Each row comes from the steps of one path. Every step used is in the known rows, and no mark comes twice. Write the path behind each row, first mark first.
Known rows
bomor, tepak, pasedo: [-11  -6  -3  11 -21  16 -13  -8 -10   7  -2  -5  24  39  19   1  23  -5
  -1   3 -12  -8  -1  -3  -4   2   0 -10  15   3 -15  -8  -3 -12 -11  -1
  -1   3 -31  -1 -30 -22  17   0 -20 -14 -12   5 -17  -7 -44]
tepak, pasedo, zazab, tama, runu: [  7   9 -50  43  -7   1  33  19 -43  21  13 -19  13  17  13   0 -16  -2
  28 -12  16  -2 -10  48 -12   7  22 -21   9   8  -5  -6  17   0  -5 -11
   6 -16  -4  24 -18 -38  -4   6   4 -36  14   3 -24  29 -29]
semik, gadif: [ -8  -7  13   3  14  -8  11 -16   3  10  -7  23  20   3 -11   8  -2 -19
   8   4 -19 -25   7   6  -9  13  12  -9  -1   1   0 -23  12   2  -1   0
   6  -9  -9   4  -2   6  -6  -6  -3   3  -1   2 -15 -16 -17]
runu, tama, zazab, pasedo: [ 34 -14 -31   9  38  18  -9   2 -15  -1  31   0   0  23  19   1 -23 -12
  15  -4 -11 -16  12  24   3  -5   3 -17  18   0 -24 -12  27 -26  -6 -25
  20   0 -17  10   8   1   8   3  -8  -9   6  -5   4  -2 -38]
tekiv, gadif, semik: [ -1   3   9  41 -48  -1 -10   1  15   7  -1  27  18  25  -3   6 -11  -5
   3   7  -4   1   9  21  21 -13   1 -24 -16 -20  -6   0  13  -4 -18   3
  -4   8  10   2   9  20  23  -8 -21 -33 -18  -8 -15 -24  10]
gadif, tekiv: [  9  -1  15  11  -8 -13  -7 -11  10 -15   5   2   8 -12  12 -14  30   4
  -1  -7   0 -10   3  -3  -6   1  -5   3 -28   4 -23 -13  -3  -5   2   7
   1  11  -2  -1   2  -1  14   3 -21  -2 -17   4  19  -4 -21]
pasedo, runu, tama: [ 10   4 -23  31 -21  -7  21  10  -8 -22   9 -15 -27  12  -5 -12 -26  -1
  -1  -2  -8  11  -6  13 -13  -2   0  14 -10   3 -10 -16 -25  -8 -16   3
  -8  -6  26   5   2  25   1  11   0  -5  24  -1 -16   6 -18]
zazab, pasedo, runu, tama: [ 13  -1 -26  39  -7  17  13   6  -7 -10  32  -5 -15  27   4 -16 -31   4
   0   4  -9  10  12  -3  -9 -11  10  11  23   0 -31  -9  -6 -23 -23  -3
  11  -8   9  26 -16  19  11  18 -15 -20  28  -7  -6 -22 -25]
muvar, runu, tama: [  6  -6 -27  23 -41   7  17   5  -6 -13  22 -19 -26  20  17  -7 -35   8
 -16 -20 -14  17  -7  30   3  -4   0  27 -22   1 -23 -32  -8 -14  -3  -4
 -12   6 -10  13  14  17  -5  -6  -2 -12   7  12  -7  12  -9]
tama, zazab: [ 27  -3  -6  -1  26 -16  -3   3 -19   4  -8 -10   7 -18  -1  10   9 -12
  10   0  11 -19  -1  26   7   3 -12 -24  -4  -3   6  -2  -3   1   2  -3
  10 -10  -6  -8  20   0 -11   4  10  13  -2   2  -2  25 -13]
tepak, pasedo: [-16   1  -5  15  -5   4   4   0  -2   1   6   1  20  32  16  -6  -4  -2
  -5  -1  -2  -6   9   9  -5 -13   5   2  20   3 -13  -4  17 -14 -10  -8
  13   8  -5  11 -29  -9  14   9 -13 -16  -2  -3 -12 -24  -9]
tekiv, gadif, runu: [  4   3  -5  49 -40   1  -8   2 -23   6 -19  16   3 -13 -11 -10   0   1
  13  -9  16  -7   0   6  16   2   8  -1 -17 -22   0 -19  -6  -7  -7   2
 -11   3 -11  15  24  26  20   6 -21  -9  -4 -14 -22  -3  12]
pasedo, runu, tama, zazab, noli: [ 35  -4 -31  44  12 -14  26   2 -25 -21   1 -18  -2 -10 -15   2 -26 -14
  -4   3 -13  -2  -9  21  -1  12 -19 -18  -4   1  -2 -37 -16  -2 -31  -1
  28 -14   1 -18  22  10  -5   2  15   6  31  16   1  35 -31]
pasedo, tepak: [ 17  -3  -4   4  14  16  -4  -6  -8   4  -6   1   9  10  -3   2  -5   7
  -6  25  -6 -11 -10  11  -5   8   7 -19   1  -6   6  -6  -6 -12 -15  12
   1 -23  -4  -6   1  -2 -22   1   4  10  -5  14  -9  -4 -12]
semik, gadif, runu, tama: [ -3 -18 -29  40 -14  -6   4  -5 -14 -11 -14  13 -16   5  -4  -6 -10 -12
  13 -15 -28 -18  -2  19 -10   6  19  17 -19   0 -17 -44  18  -9 -10  -5
 -17  -9 -10  10  16  26   1   1 -18  -4  21  -4 -24  -2 -32]
muvar, runu, tama, zazab, pasedo: [ 36 -17 -36  32   2  14  11   2 -21  -1  39 -17  -7  24  27  -3 -35  -3
   1 -14  -2  -4  10  41   9 -11  -3  -6   6  -5 -42 -31   9 -26  -4 -10
  16   3 -28  22  15   5  -8   2  -4 -16   8   9  -7   6 -22]
zazab, tama, runu, muvar: [ 10   5 -24  38 -32  -4  37  28 -15  -1  27 -30 -24 -16   4  11 -39 -14
  17 -26   9  12 -11   7 -10   0   7   5  24   2  -5   2  21  24   0  -3
 -28  14   6   2   9  -3 -15  -6   5  -3   9  15  22  54  -2]
tekiv, gadif: [  8   9  15  15 -18   8   3  -5  -1   4   2  22  18   8 -10  -1 -17 -12
  14   0   3 -17   0   4  13  15   6 -12 -10 -11   9 -12  -3 -10  -3 -10
  -2   8  -1   7   9  14  21  -7 -11  -5 -19  -4  -9 -11   3]
muvar, runu, pasedo: [ -1  -6   6  35 -23  17  11   8 -17   0  32  -1   2  41  15 -10  -6  18
  -9  -8  11  18   8  29  -5 -17  14  18  20  -9 -25 -11  11 -15   5   5
   2   3 -35  25  -8   2 -11   8   1  -5  -6  12 -16 -19  -1]
pasedo, tepak, bomor: [ 17  -8  -5  20   3  10   1 -16  -5 -12   1   9   5  -1  -2  -3 -19  10
  -6  19   1  -4  -4  16  19  12  14 -30  -3  -7   4  -1 -43 -10 -14   5
  -7   4  -4   3   2  -1 -53   5  -2   0   0  33 -17   1 -18]
muvar, runu: [  1  -2  -6  23 -38  -7  15   3  -8   1   4 -15  -6  -1   9  -2 -10  11
 -13  -7   7  15   0  16   6  -6  -5  12 -12  -8 -15 -19 -18  -2   4  13
  -3   0 -16  12   8   4 -15  -2   6  -4   4  13  -7   4  11]
tepak, pasedo, zazab, tama, runu, muvar: [  9   9 -32  59 -14   4  48  36 -41  17  33 -18   3  17   6   3 -39 -20
  18 -18  22   0 -12  47 -16  -3  20  -7  27   6  -2   7  48  14  -1 -17
 -12   4  -2  23 -20 -39   1   8   6 -20   6   7 -13  54 -24]
tama, runu: [  3  -3 -24  15 -20  -6  14   8 -29   1  -9 -19   1  -3  -6   6   4  -6
  10 -17  -2   1  -7  15 -15  -2   2  23   2  -8   4   0 -11   5  -6   4
  -3 -16 -10   1  19 -11 -19   0   5   7   9   3   9   3  14]
pasedo, zazab, tama, runu, muvar: [ 22   6 -27  44 -10   0  42  35 -38  17  24 -22 -23 -16 -10   9 -33 -20
  20 -17  25   7 -24  37  -9   4  15  -9  10   3   9  10  31  30  10  -8
 -26  -4   8   8   7 -33 -12  -3  19  -6  11   9  -3  79 -10]
semik, gadif, runu, tama, zazab, noli: [ 25 -24 -39  49  23 -13   9  -9 -31  -9 -21  10   9 -15 -13  10 -13 -23
   8 -13 -32 -30   1  29   2  20  -1 -19 -13  -1 -11 -67  26  -6 -24  -9
  26 -11 -34 -15  39  16   3 -10  -6   9  26  10 -12  28 -43]
gadif, runu, pasedo, zazab, noli: [  9  -6 -10  72  23  22   0  15 -50  20  -1  18  16  21 -15 -17  11  15
  -1   0  16  15  -3  21  -1  -7  19 -15  19 -18  -1 -14  39  -3 -14  -4
  27 -19 -44   7  -3 -33  15  11  -3  -8  21   0 -22   9 -19]
gadif, runu, tama: [  0  -9 -42  35 -24   1  -6  10 -21 -19  -6 -11 -37   9   6 -13  -8   8
   3 -22  -9  10  -9  11  -2 -11   7  19 -14  -2 -16 -21   6 -13 -13  -6
 -18   5  -2   1  17  24  11   5 -17  -7  21  -8  -6  14 -14]
bomor, tepak, pasedo, zazab, noli: [  8  -5 -10  31   3  21   3  -4 -32  21  -6   6  40  34   6  -2  13  -9
 -12  12 -13  -4  -7   4   2  20  -1 -41  14  -4   3 -19  18   0 -20  -8
  33 -12 -43 -10 -32 -64  28  -7  -9 -13  -1  17 -21  21 -51]
pasedo, runu: [  4   9   0  31 -19 -17  17  10 -10  -6  -7 -11  -6 -12 -16  -8   1   3
  -5  10  13  16  -2   1 -10  -5  -4   7  -2  -3  -2  -1 -35   2 -13  20
  -2 -15  19   7  -1  15 -10  12   8   7  20   1 -15  -4   0]
tama, runu, pasedo: [ -4  -3 -14  34  -5  14   7   9 -41   5  12  -8  10  37   0  -2   6  -2
  16 -17   0   7   3  25 -23 -15  18  25  36  -6  -4   4  12 -13  -4  -6
   4 -12 -28  10   1 -17 -15   8  -6   1   0  -1   4 -20  -3]

Write each row's path
[ 53 -17 -33  16  54  35  -9  -5 -23   2  25  -1   9  37  15   2 -29  -6
   9  20 -16 -28   0  35   2   4   7 -37  14  -5 -20 -21  18 -39 -21 -14
  21 -23 -17   2   6   2 -16   6  -8   0   2  12  -7   5 -50]
runu, tama, zazab, pasedo, tepak
[ 26 -26 -35  38  14 -18  -1  -6 -33  -7 -21   9  -6  -8  -6   6  -4 -26
  22 -14 -15 -32  -3  50  -6  12   8  -8 -25  -1 -12 -47  16 -10  -9  -9
  -1 -15 -16   0  33  26 -11   3  -5   7  12  -6 -27  23 -44]
semik, gadif, runu, tama, zazab
[ 38  -1  13  51  15  -2  22  22 -24  11  24  -9   5 -10 -11   0 -17 -21
   0  13  34  -6  16  16  -6 -19 -11  -9  44 -14 -11  21  12   6 -11   8
  16  -1   1  18  -4   3  -6  25  12  11  17  -4  -9  17 -12]
tama, zazab, pasedo, runu, muvar
[ -1   8  -9  37  19  12  17   1 -23  15   6  14  38  30  -2  -5  -7   1
 -13  12  -3  -5   3  19   3   7   2 -37  18   0   4 -12  39  -1 -19 -13
  46  -8 -20   5 -27 -51  16   5   5 -17  10   9 -15   3 -18]
tepak, pasedo, zazab, noli
[ 16  -4   6  49  -5  16  12  15 -41  19  30   6   8  43   2 -14  -6  13
  -5  -2  27  19   2  58  -4  -7  21  -5   3 -12 -10  -5  25 -12   6   1
   4 -15 -34  35 -10 -30 -17  13   9 -11  -5   8 -36   2 -12]
muvar, runu, pasedo, zazab
[ 13  -1 -22  55  22  19  20  14 -62  16   7   7  29  34 -17   0   2  -1
  12  -6  -3   8  -8  34 -14   9  19  -7  34 -11   9  -8  31  -1 -11 -12
  33 -32 -42   2   2 -61  -5   4   6   2  11  11   1   5 -10]
tama, runu, pasedo, zazab, noli
[ 32 -20 -50  43  15  11 -12   9 -34   2  10  -8 -13   7  15  -9  -6  -5
  14 -15   0  -7   9  25   6 -17   2  -7  12  -9 -32 -19  21 -27 -10 -14
  10  -3 -24  14  19  12  11  15 -19  -8  19 -13 -11  13 -30]
gadif, runu, tama, zazab, pasedo
[ 46 -15 -15  30  46  18  -7 -19 -24   6  17  10  26   3  11   0 -18  -1
   0  27  11 -23  12  30  23  10   5 -63  27 -16 -15   1 -28 -24 -20  -3
  24  -5 -24  15   3 -12 -52  14  -1  -3  -1  28 -16  -1 -36]
tama, zazab, pasedo, tepak, bomor
[  6  -2  -6  25 -13  15  -8   2 -35  26  -7   5  25  33   6  -6  22  -9
   0   9   4  -8  -8  25  -3  10  11 -32   2  -1   4   1  10 -10  -1  -3
   0 -13 -30   5 -32 -50  12   4 -14 -13 -12   5 -39  18 -53]
bomor, tepak, pasedo, zazab
[  7  13  19  47 -31 -10  28  24  -9  -8  12 -12 -16 -14 -20  -5 -19 -12
 -18   6  23  13  -2   3 -14 -12 -10  17  20  -9   6  17  -3  16  -2  16
 -14   7  24   7  -7  15  -9  15  14  15  15   4  -8  20   8]
pasedo, runu, muvar
[  9   2 -27  23  -1  18   2   5 -24  28  12  -5  12  30  23  -3  -2  -5
  24   6   8  -2 -11  19   2  20  18 -55   3  12 -10 -12   8  -3  -8  -6
 -10  -4 -17   9 -38 -37  21   0 -13 -33  -3   9 -38  48 -75]
bomor, tepak, pasedo, zazab, tama
[ 22   2 -31  49  -6 -17  22  12 -29 -18  10 -24   0  23   7  -9 -22 -15
   4   1   2 -11  -2  53 -13  -6  -8  -7   1   5 -17 -23  -6 -23 -20  -9
  16  -5   9  10  -2  16  -5  19   3  -8  19  -3 -28   3 -47]
tepak, pasedo, runu, tama, zazab
[ 16 -11   2  59 -19  26  11 -11 -25 -10  32   7   6  39  13 -10 -26  27
 -18   9  13  14   4  46  17  -7  27 -15  13 -18 -21 -17 -38 -29 -13   8
  -3   8 -37  28  -7   0 -63  12   0  -7  -5  40 -32 -20 -23]
muvar, runu, pasedo, tepak, bomor
[  4   0  -8  35 -33  -4  26  23 -29  -3  10 -24 -10  -6 -10   8 -15 -21
  -5 -19   7   2  -7  16 -20  -7  -4  33  18  -9  11  16  19  19   5  -2
 -16   2  -3  -2  18 -14 -12  -1  10  17   3   7  22  27  16]
tama, runu, muvar
[ 17  -9 -24  52  -2  20  11  -6 -45 -10  17  -1  12  34  -1  -4 -15   6
  12   2   2   2  -4  44  -5  -2  30  -9  34 -18  -1  -1 -30 -22 -20  -2
  -3 -12 -33  11  -2 -15 -64  15  -4   0  -1  31 -11 -21 -26]
tama, runu, pasedo, tepak, bomor
[ 31  -7 -29   1  21  -8  -1   4 -17 -13   8 -11 -13   5   6   4 -18 -15
  15  -9  -9 -18  -7  40   3   7  -5 -12 -17   6  -4 -15  12 -12   1 -20
   0   0   2 -11  21   5  -5  -4   6   8   3   2  -1  30 -31]
runu, tama, zazab
[ 34  -2 -29  32   2 -21  15  11 -27 -18   4 -24 -20  -6  -9  -2 -21 -11
  11  -1   0  -6 -11  41  -7   5  -9 -10 -18   2  -6 -20 -24  -9 -16   0
   0 -15  19  -2  19  22 -13  11  14   9  21  -1 -15  30 -32]
pasedo, runu, tama, zazab
[ 19   5 -17  15  25   3  14  15 -10  21  14   2 -12  -8   2   1 -18   6
  26   4  19   5 -10  21   9  15  18 -46 -14  12   0  -4  12  11   3  -4
 -10 -10  14  12 -10 -18   1  -2   7 -21   9  -1 -22  53 -34]
pasedo, zazab, tama
[ -3   0 -32  46 -51   9   4   2 -20 -15   5 -19  -7  45  14 -12  -7  -6
  -3  -1 -19   4  -7  12 -15   2   1   9   9   5 -22 -24 -26 -22 -24   2
 -10  -2  -7   5 -25   6  17  12 -24 -18  10   3 -27  -2 -64]
bomor, tepak, pasedo, runu, tama
[ -1  -1   1  49 -34  -1   2  23 -20  -1   0  -6 -27 -16 -11  -7  -2  -3
 -16 -17  21   8  -4   2  -5 -22  -4  23  10 -14  -3  11  21  16   2   3
 -30  16  -7   6  11  12   6   9  -4  10  11  -3  -1  29  12]
gadif, runu, muvar
[ 36  -6 -34  64 -14  -2   4   0 -38  -8 -11   6   6  -6  -9   2 -29 -14
  14 -17 -10 -18  -6  27  21  18  -5 -26 -19 -18  -3 -49  14 -15 -26 -21
  19   5 -31 -14  49  21  31  -8 -14   0  13   3  -7  26 -18]
tekiv, gadif, runu, tama, zazab, noli
[  5 -12   7  63  28   6  -2   7 -48  28  -9  39  18  26 -21 -14  20  -5
  19   1  13 -12   5  48 -15  -1  42 -15   9 -10   0 -20  44  -6  -6   1
   1 -28 -33  27  -8 -16  -6  18  -9  -1   7 -15 -55 -10 -39]
semik, gadif, runu, pasedo, zazab
[ 14   0 -48  38 -25   8  17  12 -54  28   1 -24  13  22  17   6   5 -11
  32 -12   6   0 -20  34 -15  17  19 -26  13   5  -4 -14  -6   3  -9   0
 -10 -23 -28   9 -22 -48   4  -2  -8 -30   3  12 -25  50 -62]
bomor, tepak, pasedo, zazab, tama, runu
[  4 -12  27  18   4 -19  -1 -26  13 -10  -6  27  22 -10   1  -6  28 -17
  12  -5 -18 -35  10   6 -14  13   7  -4 -33   5 -20 -36   7  -3  -5   6
   6   1  -6   3   0   5   5  -2 -25   2 -17   4   7 -22 -37]
semik, gadif, tekiv
[ -6   3  -5  40 -47   0   2   1 -22   4 -10 -15  16  22   2 -11  21  -5
  -7  10   2   4  -1  -3 -10  -2  -5  -3  17  -6 -11  -8 -38  -7 -27  23
   1 -10 -13   6 -31  -6   9  15 -15 -11   9   6 -29 -11 -42]
bomor, tepak, pasedo, runu
[ 21  -8  -4  13  28  43 -13  -7  -6  13  16  10  23  34   9  -4 -13   9
  -7  32  -6 -13   7  -5   0   1  15 -22  36 -11 -19  -1   8 -25 -19   6
  19 -23 -17  13 -13  -7 -12   9 -10  -6  -3   8  -6 -33 -14]
zazab, pasedo, tepak
[ -1   8  -5  25  15   6   8   8 -27  19   6   9  24  32   3 -13   2  -4
  -3   5  10  -7   2  39  -6   1  13 -21   7   0   1   8  33  -7  -1 -11
  13  -9  -6  18 -28 -36   7  11   1 -16   0  -5 -36  -1 -23]
tepak, pasedo, zazab
[ 18   6  -7  30  42  21  11  14 -18  22  39  14   1  35   7  -7 -15   8
  35   3  23  10  -4  32  -4   2  36 -40  14  10 -12   1  36  -6   7 -12
  -3  -6  -6  22 -27 -21   6   9  -2 -24   2  -1 -28  31 -47]
runu, pasedo, zazab, tama
[ -4   2  14  56 -57   3  15  16 -21   2  12 -20   5  22  -1  -5  -4 -14
 -19   5  11   5  -1  -2 -18  -7  -4   6  32  -7  -7  12  -6   5 -18  13
 -12  10  -7   8 -36 -10  12  17 -11   3   3  11 -23  10 -36]
bomor, tepak, pasedo, runu, muvar
[ 19  -2 -36  37  15  31   9  12 -39   7  22 -15   2  38  12   5 -23  11
  35   1  -1   4 -17  33 -16   6  31 -15  35  -1 -17 -18   1 -20 -17   4
  -9 -28 -24   8  -2  -3 -34   6  -3 -12   0  20  -4   4 -37]
zazab, tama, runu, pasedo, tepak
[ 21  -5 -44  54   1  25  20  -1 -33  -8  33  -9   0  27  13   0 -39  13
  31  -3   8  10  -8  39   3   5  39 -29  38  -2 -15 -10 -33 -19 -18  -5
 -12  -3 -25  17  -6  -5 -62   9  -7 -24   7  37 -12  12 -45]
zazab, tama, runu, pasedo, tepak, bomor
